Each row was made from one path, in order. Every step used is in the known rows, and no mark comes twice. Write each row's path.
Known rows
ragul, modez, mifazos, rasuf: [  3  -1   6   4   5   1  -7  -2   1  -3   8   4   4  -5  -7  -9   2  -6
 -10   7   0  -2   3  -7 -34]
ragul, vizoki, gilo, zugufa, mifazos, rasuf: [  0  17   4   4   1   2  -3   2   1   1  -3   6  -9  -5  -1  16  -1  -9
  -1  13  13   2  19  -6 -24]
modez, ragul: [ -3   4   4  -4   2  -8  -5   6   4   5   5   0   8  -2 -11   0   3  -4
   1  -4  -3   8  -9  -9   2]
modez, ragul, vizoki: [ -2   8   1   2   5  -5 -10   6   3   3   4   2  10  -3  -8   3   5  -9
  -5   5   4   9  -4  -7  -4]
modez, mifazos, zugufa, ragul, vizoki, gilo: [ -6   3  -6   9   2  -4   4   6  -1  -8   4   1   3  -7  -1  11   4  -7
  -6   9   5   6   5  -5 -33]
vizoki, gilo, zugufa, ragul: [-2 17  4 -5  0 -5  3  2 -1  5 -3  7 -9 -5 -8 23 -2 -5  9  7 -2  7 11 -9
 -5]
ragul, modez, mifazos, rasuf, gilo, zugufa: [  1   8  10   1   4   2  -6  -2  -1  -3   3   6  -2  -5  -7  -5   2  -6
 -10   8  -1  -2  11  -9 -30]
ragul, vizoki, gilo, zugufa: [  0  17   5   3   5   1  -4   2   0   4  -4   6  -5  -5  -3  19  -1 -13
   1  15  10   7  14  -8 -10]
ragul, modez, mifazos, zugufa, gilo: [ -2   8   5   0   6   7  -6   2  -2  -2   4   3   5  -4  -6   4   2  -9
  -3   8  -1   1   7  -9 -34]
vizoki, gilo, zugufa, ragul, modez: [ 0 21  4 -6  2 -2 -1 -1 -2  6 -3  9 -8 -5 -9 22 -1 -6  6 10 -2  5 14 -9
 -9]
zugufa, ragul, vizoki: [ -3   4 -11   7   9  -5  -5   1   1  -3   0   3  11  -6  -7  10   6 -10
  -7  11   4   9   2  -1  -5]
rasuf, gilo, zugufa, ragul: [ -8  14   4  -5   5  -3   2   1  -1   1  -6   5  -4  -5 -11  11   1  -5
  -1   2  -4   8   7  -6   5]
gilo, vizoki: [ -5   8   4   1   6   1   2  -1   0  10   6   0   4  -4  -3   6   1  -1
   6   3   0   3   0  -8 -15]
ragul, vizoki, gilo: [  2   9   4   6   6   2  -2   2   2   2  -1   5  -2  -4  -5  13   1 -14
   0  14  11   7   5  -5  -6]
ragul, modez: [  4   6   2  -3   9   2 -10  -3   1   2   2   4   5  -3 -10   2   3  -8
  -3   6  -2   3   4  -6  -9]
vizoki, gilo: [ 2  7  8 -2  1 -2  7  2  2  4  1  4 -7 -3 -8 12 -2 -8  8  3  3  6 -1 -9
  1]
rasuf, gilo, zugufa, mifazos: [ -7  15  10 -11   2   2   1   2   1   0  -7   4  -8  -4  -6  11  -2  -1
  -1  -7   2   5  16  -8  -2]
rasuf, mifazos, zugufa, ragul, vizoki: [ -8   4 -14   2   2   4   2   7  -3  -4   1   1  12  -6  -6  13   5  -3
 -12   9   3   7  10   1 -28]
rasuf, gilo, zugufa, ragul, modez: [ -5  17   3  -7   7   0  -4  -2  -1   1  -6   7  -4  -5 -13  12   3  -6
  -3   5  -5   5  10  -6   3]
zugufa, ragul, modez, mifazos: [ -1   3  -5   2   7  -4  -8  -2   1  -3   5   4  11  -5 -10   4   5  -5
 -10   7  -4   4   3  -6 -16]
vizoki, gilo, zugufa: [ -1  16  10  -7   0  -2   3   2   0   6  -3   6 -11  -4  -6  19  -5  -6
  10   4   1   6  12 -11  -7]
ragul, modez, mifazos: [  1   2   5  -1   7   2 -10  -2   1  -2   6   3   8  -4  -7  -2   2  -6
 -10   4   0   2   5  -9 -22]
modez, ragul, vizoki, gilo: [  0  12   4   2   2  -5  -6   6   3   5   2   4   3  -3 -11   8   4 -10
   0   9   5   8  -4  -9  -1]

Write each row's path
[ -2  20   6  -4   0  -4  -9   5   3   5  -1   5  -1  -3  -6  14   2  -5
   1   4   8   6  10 -10 -10] : modez, ragul, vizoki, gilo, zugufa, mifazos
[ -8   8   1   0   4   3   4   9  -3   1  -1   0   1  -4  -4  14   0 -10
  10   5  -2   7   0  -4 -21] : mifazos, zugufa, gilo
[ -8   2 -13  -2   0   1   6   7  -3  -3   2   0  10  -6  -7  11   3   0
  -9   3   0   6   7   0 -25] : rasuf, mifazos, zugufa, ragul
[ -4  12   5   2   7   8  -5   0  -3   2   5   3   5  -4  -4   6   3  -6
  -1   9  -1  -1   8  -9 -39] : ragul, modez, mifazos, zugufa, gilo, vizoki
[ -3   9   1   8   3  -3   3   1  -1  -3  -3   6  -6  -7  -8   0   3  -9
  -5  12   2   2   6  -1 -16] : mifazos, rasuf, gilo, zugufa, ragul, vizoki
[  0  17  10  -6  -5  -1   5   2   1   4  -2   6 -15  -4  -3  17  -5  -1
   8   0   5   1  18 -10 -23] : vizoki, gilo, zugufa, mifazos, rasuf
[ -9  15  11   1   8   7  -1   1  -2  14   2   2   2  -3  -6  16  -4  -5
  12   5  -1   4  -1 -11 -11] : zugufa, gilo, vizoki
[ -6   8 -11   2   0   4   6   7  -3  -2   0   4   6  -6  -7  17   4  -4
  -8  11   5   6  10   0 -26] : rasuf, mifazos, zugufa, ragul, vizoki, gilo
[ -3   7   6   0  -1   2   6   0   2   0   1   2  -4  -4  -3  -2   0   4
  -1  -5   6  -3   9  -5 -25] : zugufa, mifazos, rasuf, gilo, vizoki
[ -6  13   5  -5   5   0  -3  -1  -1  -2  -4   7  -2  -6 -11   8   3  -5
  -7   4  -3   4  12  -8  -6] : rasuf, gilo, zugufa, ragul, modez, mifazos
[ -2   6 -14   0   6  -2   1   3  -3  -5   1   1   6  -5  -8   9  10  -7
  -2   9  -4   6   3   1 -24] : mifazos, zugufa, ragul, modez
[ -9  14   2   2   5   6   6   6  -5   7   2   0   1  -4  -3  16   1  -6
  13   7  -1   5   1  -5 -29] : mifazos, zugufa, gilo, vizoki
[-10   7  -1  -4   0   9   5   8  -3   2  -1   2   6  -4  -7  15  -2  -3
  -3   2   1   6   7  -3 -25] : rasuf, mifazos, zugufa, gilo
[  0   9   3   2   3  -2   2  -1  -1  -1  -2   8  -7  -6 -12  -2   3  -6
  -3   9  -3   0   6  -3 -18] : mifazos, rasuf, gilo, zugufa, ragul, modez
[-11   6   5   5   3   3   4   6  -3   1   7  -1   3  -5   1  10  -1  -3
   3   3   1   3   3 -10 -40] : modez, mifazos, zugufa, gilo, vizoki
[ -1  19   5  -1   3   3  -5   2   1   2  -4   6  -5  -4   0  21  -1  -8
   1  10  13   6  21  -7 -15] : ragul, vizoki, gilo, zugufa, mifazos
[ -2  19   5  -1   2  -5  -7   5   2   8   0   6   0  -3  -8  13   2  -9
   2  10   5   8   3 -10  -5] : modez, ragul, vizoki, gilo, zugufa
[ -7  12  -3  -5   5  -7  -5   2  -2   2  -2   3   2  -6  -5  17   0  -3
   2   4  -4   9  14  -5 -10] : gilo, zugufa, ragul
[ -1   8  -7   8   7  -5   0   1   0  -1  -1   5   3  -6  -8  18   4 -10
  -3  15   5   9   3  -3  -3] : zugufa, ragul, vizoki, gilo
